Each row comes from the steps of one walk. Every step used is in the known rows, and no mark comes twice. Write the walk behind each row, first mark first.
Known rows
D M J A R: [-0.62 -3.22 -1.00  2.46  1.23  2.55  1.89 -0.66  0.85  0.93  1.97  0.03
 -1.74  2.56  3.61 -1.60 -0.86  3.18 -3.47  0.83  1.68 -0.84  2.05 -1.66
  4.38 -2.41]
Z R A J M D: [ 0.53 -0.48  5.09 -0.48  0.15  2.06 -2.80  3.31 -2.58 -0.24 -1.30  1.45
  0.33  0.50  1.26 -2.71  1.61  3.22  2.31  2.64  3.74 -3.12  2.08  1.38
  3.15 -4.12]
D U: [ 1.65  1.84  0.07 -0.19  0.02 -3.42  0.28 -3.21 -1.84  0.38  1.50  0.56
 -1.94 -0.81  0.30 -2.47 -3.11  3.57 -0.29 -1.21  2.26 -3.46 -0.24 -1.33
 -3.68  1.76]
J A: [ 0.20 -0.52 -0.29  2.41 -0.90 -3.22 -0.03 -1.38 -2.50  2.63  2.66  3.86
 -2.64 -0.15 -0.15 -4.52 -5.62  6.09 -0.33  0.82  3.22 -4.32 -1.44  0.76
 -0.07 -1.00]
A D: [ 4.88  5.27  0.49  1.43 -1.36 -1.78  1.17  0.17 -3.01  1.71 -0.91  0.75
 -0.77  1.29  1.73 -2.04 -2.73  4.77  1.09  1.70  2.21 -3.07 -2.18 -0.55
 -1.20  2.72]
Z R A D: [-0.02  0.73  4.79  0.90 -2.55 -1.81 -0.77  0.03 -4.02  0.61 -1.60  2.66
  0.58 -0.08 -0.54 -2.70 -2.27  2.88  2.82  4.18  1.97 -4.53 -1.22  1.40
 -0.01 -1.27]
D M J Z R A: [-3.01 -3.62  5.71 -0.52 -0.90  2.26 -0.96  2.41 -0.09  2.25  2.20  1.75
 -1.53 -0.59  0.74 -3.87 -2.16  0.64 -2.17  3.30  1.99 -1.59 -0.74 -0.68
  4.39 -2.04]
M J Z D A: [ 2.12  2.68  2.50 -4.00 -1.67 -0.02  0.44  2.93  0.43 -0.17  4.74  0.90
 -0.72 -1.01  1.27 -4.12 -1.20  0.73 -1.67  5.10  2.28  0.59 -0.76 -1.09
  3.30  2.35]
U D M J A: [ 0.52 -3.97  0.56  4.33  1.52 -2.24  2.27  0.82  1.25  2.38  0.60  1.49
 -1.91  1.18  2.63 -3.42 -0.19  4.88 -3.46  1.59  1.73 -2.10 -0.20 -4.16
  2.03 -0.21]
U D Z R A J M: [ 0.38 -0.53  1.79  5.14  2.57 -2.76 -4.50  3.66 -2.10  0.86 -3.06  1.81
  2.05 -0.97 -0.09 -2.78  2.81  6.55  0.53  3.44  3.38 -2.55 -0.37 -2.00
  4.08 -0.97]
A R: [ 2.23  2.72 -0.77  3.79  0.35 -0.58  0.09 -0.19 -4.32  1.69 -0.10  0.53
  0.29  3.22  1.20 -0.14 -1.94  4.79 -0.68  3.36  3.42 -1.22 -1.01  1.23
  0.26  0.63]
D M: [ 1.40  0.75 -0.75  3.16  0.84 -2.10  1.30  0.68 -0.17  1.49  1.75  3.46
 -0.12  1.70  1.63 -4.88 -4.13  3.22 -2.76 -1.11  2.09 -2.76 -1.34  0.54
 -1.68  2.27]
D M J A: [-0.55 -2.75  0.48  1.22  0.22  0.68  1.96 -0.17  1.30  1.27  3.05  1.94
 -2.61  1.59  3.05 -3.65 -2.72  2.87 -3.66  0.16  0.90 -1.58  0.73 -1.88
  2.36 -0.99]
U D A J Z R: [ 2.12  1.82  1.10  2.80  2.90 -3.80 -0.13  2.89 -1.68  1.53 -3.26  0.02
  0.47 -1.36  0.19 -3.23  2.66  2.80  0.35  2.42  5.56 -2.47  0.62 -3.86
  1.74  1.28]
M J Z R: [-0.66  1.18  5.93 -1.12 -2.81  2.09 -0.27  2.39 -3.46  4.72  0.82  1.70
 -3.75  0.15  0.69 -2.64 -1.45  0.77  0.13  6.17  3.20 -0.11 -1.55 -1.21
  2.22 -0.77]
Z R A: [-1.43 -0.81  5.38  1.40 -2.18 -3.09 -1.60 -0.01 -4.49  1.07  0.50  4.42
  0.17  0.07 -1.34 -3.84 -3.61  2.59  1.47  4.37  2.39 -3.49 -1.88  2.67
 -1.26 -1.42]
D Z R A J: [-0.87  1.35  2.66  2.29  2.17 -2.11 -3.72  2.92 -2.72  0.11 -0.88  3.79
  2.11 -1.07 -0.07 -1.18  0.44  3.61  0.68  3.17  2.16 -1.88 -0.63  0.28
  1.21  1.27]
D M J: [ 1.63 -0.23  2.05  0.83  0.51  0.78  2.06  1.23  0.41  1.16  1.93  1.47
 -1.04  2.85  3.42 -2.88 -1.80  1.49 -4.07  1.61  0.51 -0.15 -0.67 -1.74
  0.30  2.04]
R A J Z: [-0.18  1.60  4.88 -0.36  1.35 -0.46 -5.49  3.42 -3.08  1.29  0.27  0.70
 -0.60 -0.62  0.01 -1.70 -3.74  5.72 -0.47  2.15  3.37 -4.45 -3.91  1.03
  5.46  0.45]
U D M: [ 2.32 -0.45 -0.59  6.03  1.96 -4.73  1.40  1.35 -0.32  2.31 -0.91  3.22
  0.30  1.67  1.14 -4.58 -1.29  5.12 -2.41  0.59  2.78 -2.99 -2.10 -2.19
 -1.61  2.44]
M D Z J A R: [ 2.90  1.49 -4.43  1.83  3.71  0.65  1.20  1.70  1.23  3.12  4.04  2.13
  1.01 -2.45  2.10 -0.88  4.12  4.11  0.29  3.36  0.89  1.11  5.67  0.12
 -0.26  0.13]
A J M: [ 3.02  5.04  0.73  0.90  1.06  1.18 -2.81  2.95 -3.26  0.72 -2.35  0.22
 -1.35  3.25  3.38 -3.05 -0.81  5.53 -0.83  0.58  4.39 -3.19 -0.52 -0.16
  4.52 -0.17]
M J: [ 2.77  2.19  4.18 -0.88 -1.33 -0.04  1.32  0.93 -3.12  1.89  1.59  1.25
 -2.13  2.75  2.87 -1.47 -1.94  2.48 -2.54  4.92  0.79  0.57 -2.55 -1.59
 -0.43  2.27]
U D A: [ 5.00  0.73 -0.09  3.21  1.71 -7.23  2.32 -0.18 -1.23  0.16  0.52  0.94
  1.29 -0.41 -0.13 -3.92 -0.42  4.80 -2.12  1.71  2.90 -1.54 -1.78 -3.10
 -3.22  3.46]
R A D Z J M: [ 2.54  3.51 -0.08 -0.17 -0.09 -0.12 -3.29  1.68 -0.06  0.19  2.10  0.55
  1.66 -2.83  1.39 -3.59 -0.49  6.07 -0.07  3.73 -0.26 -2.31  0.37  0.63
  3.76  0.41]
A D Z J: [ 4.72  7.71 -3.12  1.22  1.30 -1.66  0.80  1.85 -0.60  2.77  0.27  1.67
  0.98 -1.75  2.44 -2.35  1.26  3.30  0.69  4.26 -0.27 -0.78  1.22 -0.81
 -1.24  4.87]

Which walk is each row?
[ 5.06  2.73 -0.36  2.94  4.15 -5.72  1.42  1.74 -1.10 -0.84 -2.51 -0.43
  1.66  0.77  2.40 -1.88  2.24  4.59 -2.23  1.06  3.43 -1.82 -0.55 -4.21
 -0.23  4.06] : U D A J
[ 2.31  5.65 -1.23 -0.35 -1.45  0.54 -0.99  1.65 -1.85  3.56  1.75  2.29
 -1.70  0.81  2.83 -6.95 -0.90  3.25 -0.78  5.06  1.25 -1.66  1.47  2.37
  1.04 -0.58] : Z J M
[ 4.24  0.50  0.32 -2.04 -0.06  0.73  0.03 -0.68  0.12  0.11  2.78 -0.79
 -2.17 -1.43  1.29 -3.15  0.17  4.99  0.49 -2.42  3.74 -2.13  3.26 -1.04
 -0.70 -2.22] : J M D U
[ 3.66  2.28  1.07  0.15 -0.27  1.65  3.10  1.04  0.46  0.66 -0.65 -0.86
 -0.96  2.22  4.49 -1.55 -0.31  2.17 -2.00  1.10  0.51 -1.22  0.00 -3.02
  1.45  2.51] : A D M J
[ 4.14  4.34 -0.05 -0.24  3.27 -2.97  1.01  0.90 -1.18 -2.08 -0.55 -0.37
  1.26  0.91  2.68 -2.14 -0.14  2.51 -2.25 -0.49  2.93 -1.25  0.48 -1.61
 -0.09  3.89] : D A J
[ 3.13  0.44  2.56 -0.07  3.10  1.12 -4.28  4.29 -0.40 -1.46  1.39  0.06
  1.73 -1.05  1.61 -0.86  1.09  6.76 -0.73  0.22  2.49 -1.68  0.35  0.05
  4.74 -0.48] : R A J M D Z
[ 2.01  3.71 -0.70 -1.70 -1.36 -3.44 -0.50  2.29  0.04 -0.03  4.71  2.98
  0.62 -2.50 -1.43 -6.87 -3.47  2.44  0.11  2.25  4.66 -2.46 -1.22  1.58
  1.50  2.53] : J Z D A
[ 2.52  3.97  0.27  0.39  0.97 -2.13 -1.67  1.51 -0.52  0.51  1.94  1.75
  2.27 -3.17  1.08 -2.18 -0.55  4.89 -0.17  4.59 -1.13 -1.99 -0.49  0.64
  0.91  3.00] : R A D Z J
[ 6.54  0.40 -0.13 -1.46  0.20 -0.23  1.57  0.83  0.60 -0.82  3.93 -0.39
  0.32 -1.11  1.20 -4.67  0.24  4.60 -1.01 -1.00  3.92 -0.25  2.52 -0.45
 -0.33 -0.68] : J M D A
[ 0.15 -1.63  2.33  5.38  1.41 -6.18 -2.00  1.85 -2.56  1.88 -0.60  4.39
  2.32 -1.98 -1.89 -2.70  0.64  5.61  0.29  4.71  2.36 -1.91 -2.09 -1.13
 -1.48  1.45] : U D Z R A
[ 6.29  0.47 -1.10  0.11  2.63 -0.85  3.85  0.28  0.05 -1.18  3.02 -1.20
  2.22  0.03  1.63  0.06  2.26  2.94 -0.91  0.24  3.26  1.34  3.51 -1.01
 -2.68  1.39] : M D A R
[-0.91 -1.70  5.29  0.06 -1.50  1.10  0.81  0.74 -1.14 -0.22 -1.08  1.14
  0.31  0.68  1.82 -2.22 -0.08  0.85  0.27  3.56  0.39 -2.44  0.82 -0.62
  2.22 -1.89] : Z R A D M J
[ 0.49 -0.02  2.26  5.34  3.47 -4.67 -2.79  3.65 -2.53  1.23 -3.26  3.03
  2.43 -0.91  0.21 -1.10  2.63  5.34  0.50  4.19  2.87 -2.26 -1.20 -2.37
  1.03  1.69] : U D Z R A J
[ 4.34  0.64  0.76 -1.61  1.04 -1.49  2.26 -1.05 -0.04  0.26  2.69  0.35
 -1.58 -1.66  1.08 -1.04  0.03  3.19  0.66 -1.79  2.33 -1.89  2.40 -2.01
 -4.95  1.50] : M D U
[ 5.43  1.49 -0.67  0.83  0.64  0.65 -1.00  2.77  0.06  1.52  3.52  1.91
 -0.14 -1.28  0.48 -3.50  0.26  6.54 -0.47 -0.26  3.69  0.14  0.82 -0.16
  0.14  0.11] : J M D Z
[ 6.65  2.56  0.42 -1.45  3.97 -1.07  2.92  2.44  0.76 -2.01  1.27 -0.48
  1.94 -0.21  3.05 -0.85  2.81  2.45 -1.02 -0.83  2.54 -0.07  2.87 -2.30
 -2.01  3.52] : M D A J
[ 2.55  6.17 -2.70  1.44  1.93 -2.79 -0.41  2.15 -0.93  3.35  3.08  4.24
  1.07 -1.52  1.51 -3.97  0.05  2.94 -1.36  4.99 -0.08  0.61  0.34  0.80
 -2.63  4.83] : D Z J
[-0.72  0.24  7.41 -2.15 -3.27  2.78 -1.37  2.20 -2.74  2.76 -0.03 -0.59
 -2.57 -1.11  0.45 -1.40 -1.17  1.85  1.26  6.28  2.07 -1.71 -1.35 -1.30
  4.70 -1.78] : M J Z R A D
[ 2.74  1.55  1.76  1.50  0.31 -2.81 -2.15  0.84 -1.35 -0.63  1.89  1.30
  2.04 -2.10 -0.37 -0.78 -2.79  6.78 -0.18  1.83  0.62 -2.81 -3.22 -0.23
  0.66  2.67] : R A D Z
[ 1.18 -0.12  1.12 -2.16 -1.18  0.78  2.29 -3.16 -0.04  0.02  1.09 -2.37
 -4.11 -0.67  3.28 -0.24 -0.81  3.78  0.02  0.48  0.65 -2.71  2.03 -4.92
  1.96 -1.28] : M J A D U
[-1.94 -4.64  5.38  2.78  0.32 -0.76 -0.89  3.15  0.07  3.04 -0.52  1.62
 -0.70 -0.70  0.21 -3.58  0.22  2.68 -1.57  4.26  2.36 -2.03 -1.21 -3.02
  3.97 -1.83] : U D M J Z R A
[ 1.09  2.74 -1.74  1.41 -0.39 -2.86  0.91  1.93  0.82 -0.91  3.18  6.00
  1.80  2.01  1.24 -7.14 -3.28  1.62 -0.81  1.17  2.35 -3.50 -0.31  2.76
 -0.52  2.99] : Z D M
[ 3.76  5.32 -2.01 -1.88  0.87 -1.88 -0.80  2.48  0.37 -4.43  1.01  1.44
  2.69  1.51  2.64 -5.76  0.46  2.46 -0.32  0.86  3.83 -2.41  2.15  1.00
  3.90  1.80] : Z D A J M
[-1.14  1.07  5.07  0.33 -2.95 -0.56 -2.94  1.70 -3.56  3.51 -0.28  1.83
 -1.24 -2.76 -2.20 -3.63 -3.46  3.74  3.32  4.07  4.19 -5.00 -2.07  1.27
  3.10 -2.28] : J Z R A D
[ 3.87  3.98 -0.43 -0.59 -0.51 -2.33  1.40 -2.77 -1.20 -0.15 -1.07 -1.57
 -1.72 -1.08  1.50 -0.81 -1.53  4.05  1.67 -1.25  2.07 -4.27  0.68 -2.92
 -2.09  2.30] : A D U
[ 0.25  2.28  2.78 -4.38 -2.29  0.97 -0.66  1.00 -0.08  0.74  3.91  0.41
 -2.84 -1.19  1.26 -3.15 -1.63  1.00 -0.31  3.80  2.28 -1.35  0.01 -1.62
  3.09  1.17] : M J Z D U
[ 3.81  1.80 -2.02  1.77  1.99 -2.43  1.98 -1.60 -1.54 -1.51  1.56 -1.29
  2.16  1.11  0.84 -1.00 -0.67  3.34 -1.98  1.27  3.30 -0.10  0.90 -0.49
 -0.78  1.45] : D A R
[ 2.20  0.80  0.32  0.42 -0.14  0.64  1.28  0.36  0.06  1.48  1.70 -0.25
 -2.46 -0.85  2.76 -0.26 -0.42  5.27 -0.93  2.53  0.50 -0.45  0.06 -3.94
  2.95  0.98] : M J A D Z
[ 4.39  3.77 -0.51 -0.40  2.37 -1.01 -0.50  1.09 -0.69 -2.48 -0.35 -1.57
  0.82  0.81  2.94 -3.59  0.02  3.98 -2.06 -1.31  3.85 -1.58  1.29 -1.44
  3.20  1.11] : D A J M
[-1.82 -0.89  3.60  1.14 -1.64  0.31 -2.27  2.13 -0.79  2.94 -0.09  2.15
 -0.83 -2.47 -1.37 -4.52 -3.26  2.79  1.89  1.39  4.05 -5.17 -0.98  0.87
  3.79 -2.32] : J Z R A D M
[ 3.27  4.25  0.47 -0.68  2.77 -1.67 -0.77  2.26 -0.76  0.06  0.41 -1.12
 -0.10 -1.19  1.15 -2.41 -0.95  3.03 -1.56 -0.36  4.46 -2.17 -0.32 -2.08
  2.65  2.81] : D A J Z
